Each row comes from the steps of one path. Every step used is in the known rows, and no mark comes twice. Write the path behind each row, first mark first.
In the rows, zero is written as 128.
Known rows
Q S A H: [115 135 124 136 115 124 102 146 138  93  90 147 103 119 134 124 121 127
 102 118 108 112 120]
S H F L: [117 118 107 134 128 149 127 149 153 107 127 123 131  91 130 113 129 134
 108 122 145 117 105]
S L F: [119 129 132 127 127 119 118 150 137 120 143 148  64 150 112 101 143 138
  79 135 124 141 100]
A H F L: [114 127 110 136 121 129 138 142 147 111 116 129 142  98 121 124 136 129
  97 132 108 143 113]
H F L: [117 123 110 134 127 132 146 143 139 106 134 125 109  93 129 113 132 132
 100 135 114 136 112]
F L: [118 128 119 129 129 124 136 145 134 139 136 132  92 108 121 116 131 136
  90 124 103 139 113]
S L A: [124 123 111 119 134 112 107 139 134 126 145 136  67 141 117 108 131 135
  88 126  97 107 120]
F L S: [117 127 124 140 133 119 133 148 141 147 135 136  84 136 123 115 144 138
  64 129 131 146 117]
F L A: [119 123 105 121 135 122 123 138 137 136 135 134  61 106 123 115 129 138
  84 125  99 108 125]
A S Q: [117 126 132 130 120 130 108 150 133 145 120 138  86  93 111 120 124 149
 146 116 121  97  57]
H F L A S: [114 121 100 124 126 130 130 138 149 112 126 121  68  82 120 116 122 136
  98 137 129  89  99]
A S L F: [113 133 135 126 119 116 115 151 144 126 132 143  57 144 103 105 137 141
  90 138 142 124  76]
A L F: [118 129 136 131 125 135 119 144 141 150 124 141  57 120 113 108 136 141
 121 131 160 136 104]
A S: [114 130 129 126 119 120 121 145 130 144 121 134 116 116 113 121 118 140
 132 121 131 111  89]
H F L S Q: [121 119 119 148 134 137 130 152 153 114 137 134  68  92 129 109 148 142
  87 134 133 129  86]
H F: [119 123 116 132 127 131 134 142 131 106 130 134 137 108 134 115 124 134
 137 131 120 125 115]
Q S: [116 129 129 133 126 119 122 143 131 122 123 141 101 113 129 112 127 127
  98 122 136 138 108]
S H: [118 121 123 129 128 139 105 149 137 137 121 137 141 123 123 118 123 139
 137 106 142 112 106]
S L A H: [120 127 112 121 127 106  99 138 140 127 125 140 101 146 109 119 136 133
  86 124  89 117 116]
S F L: [113 134 114 130 130 138 139 148 138 118 117 129  72  97 122 116 136 138
  85 121 101 142 102]
F L S H: [117 122 122 141 133 135 112 154 155 143 128 137 104 135 123 115 141 139
  76 116 164 130 104]
Q S L F: [116 132 136 132 125 116 117 149 144 106 135 150  42 142 117  96 146 127
  53 139 149 152  93]
L S Q: [122 123 134 142 133 127 108 152 137 145 131 147  84 124 124 113 141 148
 115 119 129 121  86]
H F L S A: [120 124 109 145 128 136 132 152 149  85 127 133  73 117 145 114 132 138
  79 139 120 105 131]

Write each row's path
[118 123 116 144 132 126 143 147 148 114 138 132 101 117 133 112 143 134
  73 141 139 143 116] | H F L S
[120 123 128 144 134 129 119 153 145 147 134 140  55 110 121 112 148 147
  76 124 124 133  84] | F L S Q
[119 123 119 121 127 128  95 144 138 141 119 139  52  89 114 118 120 150
 140 116 115  71  67] | L A S Q
[117 118 103 127 126 139 118 144 154 109 124 124  38  55 118 114 127 145
 110 133 118  76  68] | H F L A S Q
[117 134 135 137 119 141 106 147 146 106 107 145   4 111 130 104 129 132
  99 135 166 113 109] | Q S A L F
[114 132 109 141 115 135 125 146 156  67  98 134  92  92 139 120 128 122
  73 136 114 118 120] | Q S A H F L
[117 133 119 143 123 122 113 152 150 116 106 144  90 141 129 128 137 139
  68 128 108 117 129] | F L S A H
[114 122 108 120 127 137 100 145 157 143 117 128  72  98 112 120 118 142
 101 114 151  77  92] | F L A S H
[117 123 120 150 127 133 121 151 159 117 117 137 104 101 123 120 151 139
  84 133 125 137  82] | A H F L S Q
[118 125 108 131 126 114 107 136 154  83 117 135  96 120 123 109 139 116
  67 138 127 125 110] | Q S L A H F
[118 122 104 127 126 124 113 134 143 108 108 137 137 109 130 124 124 132
 128 128 104 104 128] | L A H F
[115 133 126 140 134 132 124 151 136 123 113 144  93 137 127 115 141 141
  98 124 131 140 109] | L S F
[116 116 104 123 124 144  98 143 154 112 114 128 116 100 125 118 110 139
 146 121 163  63  94] | L A S H F
[120 127 136 141 130 123 118 143 139 166 129 134  83 140 116 114 138 138
 111 128 166 140 114] | A L S
[114 126 117 146 126 123 134 146 154 118 116 136 131 123 125 122 148 131
  72 137 133 149 114] | A H F L S
[116 126 117 135 120 126 127 141 138 111 110 137 176 114 126 125 129 131
 133 127 113 130 113] | A H F
[115 130 115 141 114 133 111 145 146  63  94 142 121 106 143 121 121 123
 112 131 119 109 122] | Q S A H F
[115 126 116 119 125 118 108 139 133 145 119 135  83 116 116 121 116 142
 127 122 123  83 104] | L A S
[120 116 120 144 132 142 111 152 153 113 125 137 150 133 137 113 131 137
 123 122 178 116 111] | L S H F
[111 120 111 132 119 148 123 152 159 114 119 120 123  85 119 118 122 136
 117 124 163 103  78] | A S H F L
[116 124 127 134 126 137 102 148 146 122 115 140 123 118 129 112 125 128
 110 110 168 124  98] | Q S H
[118 130 118 125 126 104  96 138 147 114 117 141  79 137 113 112 139 121
  57 127 114 128 109] | Q S L A H
[118 122 113 123 127 131 107 145 148 145 123 131  20  74 111 117 128 148
 102 121 107  79  67] | F L A S Q
[117 129 106 136 117 137 127 147 148  79 105 131 111  97 135 126 125 133
 101 131  87 107 126] | S A H F L
